Each row was made from one walk, in order. Every step used is in the known rows, and no mark comes twice. Write each row's walk.
Known rows:
dizap, tuvez, takel, befez, zusa: [-1.87 -2.12 -1.53  0.12 -0.24 -2.20  0.42 -3.46 -1.60  2.52 -2.83  1.32
 -0.80 -0.18 -1.16  1.56  0.52 -0.04 -1.69]
meni, tuvez: [-1.48  0.14 -0.10  1.23 -0.55  3.41  1.74 -0.72 -0.86 -2.46  0.91 -4.12
  1.70 -0.91 -0.93  0.35 -0.20 -5.21 -0.51]
takel, zusa, befez, tuvez: [ 5.04  6.11 -0.08  1.66 -1.94 -3.80 -1.14  5.19  1.93 -5.61 -1.77 -3.33
 -4.76  3.71  1.07  0.57  2.51  5.06 -0.68]
dizap, tuvez, takel, befez: [-2.93 -2.35 -0.17 -1.31 -0.10 -1.93  0.44 -5.33 -2.66  4.68 -3.00 -0.36
 -0.85 -0.60 -0.39  1.28 -0.13 -1.05 -0.95]
takel, zusa: [-1.46  1.99 -2.02  0.78 -1.34 -1.71 -0.33  5.80 -0.17 -4.13 -1.15 -0.11
 -3.34  5.69  4.64  0.81 -0.50  0.26 -2.10]
zusa, befez: [ 2.86  3.99 -1.16 -1.11  0.18 -2.14 -2.32 -0.65  4.34 -1.12 -0.86 -1.53
 -4.19  3.15  1.07  0.11  1.78  2.17 -0.88]
dizap, tuvez, befez: [-1.92 -0.47 -1.79 -0.26 -1.65 -0.47  1.50 -5.27 -1.87  4.36  0.82 -3.05
 -1.31 -4.01 -0.47  2.60  0.48  0.28  2.74]
meni, tuvez, takel: [-3.29 -2.16  2.29  1.10  3.09  2.69  2.34 -2.60  0.05  0.15  0.50 -0.16
  3.69 -2.16 -3.22 -2.00 -0.43 -4.49 -1.44]
befez, tuvez, meni: [ 3.16  0.02 -1.13 -2.18 -2.42  2.85  0.15 -1.59 -0.66  1.59  3.13 -2.46
  1.67 -6.88 -1.31  0.49  1.25  0.65  3.07]
tuvez, meni: [ 0.89 -1.91 -3.48 -2.54 -2.82  1.83  1.09 -2.99  0.57  3.55  3.28  1.49
 -1.31 -2.91  2.53  0.04  0.33 -1.38  1.61]
befez, zusa: [-0.52  0.67 -4.77  0.97  0.70  0.65 -1.78  4.42  2.74 -4.26  0.56  2.51
 -0.04  2.46  1.13  1.15 -0.20  0.04 -2.66]
dizap, tuvez, befez, takel, zusa: [-0.96 -1.44  0.02  1.16 -0.15 -1.60  0.42 -0.67 -2.63  1.59  0.59  0.17
 -0.23 -1.91  0.21  1.12 -0.37 -0.06  2.26]
dizap, tuvez, befez, zusa: [-0.54 -0.18 -3.58  1.57 -1.71 -0.95  1.38 -2.87 -0.56  1.91  0.96 -1.11
 -1.37 -3.48 -1.08  2.87  1.11  1.64  1.76]
zusa, befez, takel, tuvez: [ 3.88  1.46  2.29 -1.06  2.49 -0.54 -3.36  1.35  1.74 -2.66 -2.43 -0.49
 -1.19  3.78  0.41 -1.58 -0.32  1.53  0.63]
takel, tuvez, dizap: [-1.44 -1.88  1.03 -1.77 -1.14  4.57  1.70  0.14 -1.76  3.44 -3.83 -4.90
  0.50  0.22  0.54 -1.85 -2.44 -0.02  1.12]
befez, takel, zusa: [-1.21 -1.21  0.63  0.35  3.13 -0.42 -3.51  7.91 -0.65 -4.70  0.12  4.41
  1.52  5.08  3.44 -1.55 -2.69 -2.62 -2.00]
dizap, tuvez: [-2.26 -1.04 -3.62 -0.94 -0.98  0.21 -0.49 -2.84 -3.09  1.70 -2.63 -6.29
 -2.37 -1.62  1.34  2.48 -0.21 -2.80  0.66]

Write each row's walk:
[-0.84 -0.24  2.43  0.83  1.95 -1.06 -0.69  3.27  1.21 -0.31  4.44  7.65
  2.66  1.42  1.21 -1.20 -1.43  0.98  0.73] -> tuvez, befez, takel, zusa
[-1.98 -1.12  0.61 -0.50  1.67 -1.76 -0.66 -0.21  2.49  0.77 -0.18  9.08
  1.93  3.47 -0.51 -0.61 -0.28  1.15 -4.16] -> tuvez, takel, befez, zusa
[-0.76 -1.16  3.34  2.03  1.55  3.04  1.85 -1.02 -0.03 -0.62  4.93  2.25
  5.58 -3.06 -3.22 -1.12 -0.59 -3.90  1.45] -> meni, tuvez, befez, takel
[-1.79 -1.39  2.36 -0.81  3.27  0.96 -1.61  0.14  1.78  2.08  5.22  7.21
  4.48 -1.15 -0.30 -1.24 -1.91 -0.76  1.34] -> tuvez, befez, takel
[-0.57 -0.19 -0.73  0.84  1.03 -4.36  0.74 -2.21 -0.81  1.51 -4.52 -2.82
 -4.53  0.36 -0.31 -0.14  1.43  2.18 -0.66] -> dizap, tuvez, takel, zusa, befez
[-1.31 -4.09  3.17 -1.57  3.29  4.64 -1.99  3.38 -1.84  1.24 -1.96  0.69
  4.53  0.80  0.26 -3.70 -4.03 -2.97  0.61] -> befez, takel, tuvez, dizap
[ 1.43 -2.37 -1.21 -2.18 -3.80  3.28  2.54 -2.93 -2.73  2.01 -0.88 -3.13
 -1.52 -0.93  2.28  0.47 -0.77  0.78  3.44] -> takel, tuvez, meni
[ 4.93  5.32  0.67  1.61 -2.29 -2.74 -0.23  5.24  2.60 -2.73 -1.97 -3.53
 -3.89  2.21 -0.06 -1.10  2.23  5.45 -0.82] -> takel, zusa, befez, tuvez, dizap
[-0.36  1.14  1.42  0.62  3.35 -4.19 -0.18  1.42  3.51 -0.54 -2.07  3.98
 -2.84  4.19  0.50 -2.57  0.86  3.57 -2.97] -> tuvez, takel, zusa, befez
[-0.62  0.72  2.24 -0.16  2.70 -0.12 -0.71  2.69 -0.25 -1.49 -0.57  0.01
  2.52 -1.99 -2.11 -1.43 -0.03  2.17 -0.74] -> befez, tuvez, takel, zusa
[-1.09 -0.97  2.11  2.41  0.33  0.89  2.60 -1.29  0.71 -1.57  0.87  3.42
  3.55  0.64 -3.45 -0.56  0.52 -2.49 -2.98] -> meni, tuvez, takel, befez, zusa
[ 1.82  3.04  1.38 -1.91 -3.86  0.22 -1.75  0.34 -1.18 -1.00  0.70 -0.09
  1.38  1.54  0.19  2.82  0.45  0.33 -0.75] -> takel, befez, tuvez
[-0.14 -0.20  3.45  3.40  0.41  1.52  2.66  1.46 -0.40 -2.56  4.24  2.43
  4.07 -1.15 -1.97 -0.96 -0.33 -2.57  0.79] -> meni, tuvez, befez, takel, zusa
[ 5.26  5.30  0.52 -0.95 -0.03 -1.22 -2.72 -0.07  3.31 -2.18 -0.51 -4.38
 -2.07 -0.76 -1.98  0.54  2.70  3.72  0.65] -> zusa, befez, tuvez
[ 0.47 -2.88 -4.69 -1.52 -3.85  0.53  1.88 -5.78 -3.01  4.82 -0.27 -4.86
 -3.23 -5.23  1.42  2.11  1.20 -1.64  2.84] -> dizap, tuvez, meni
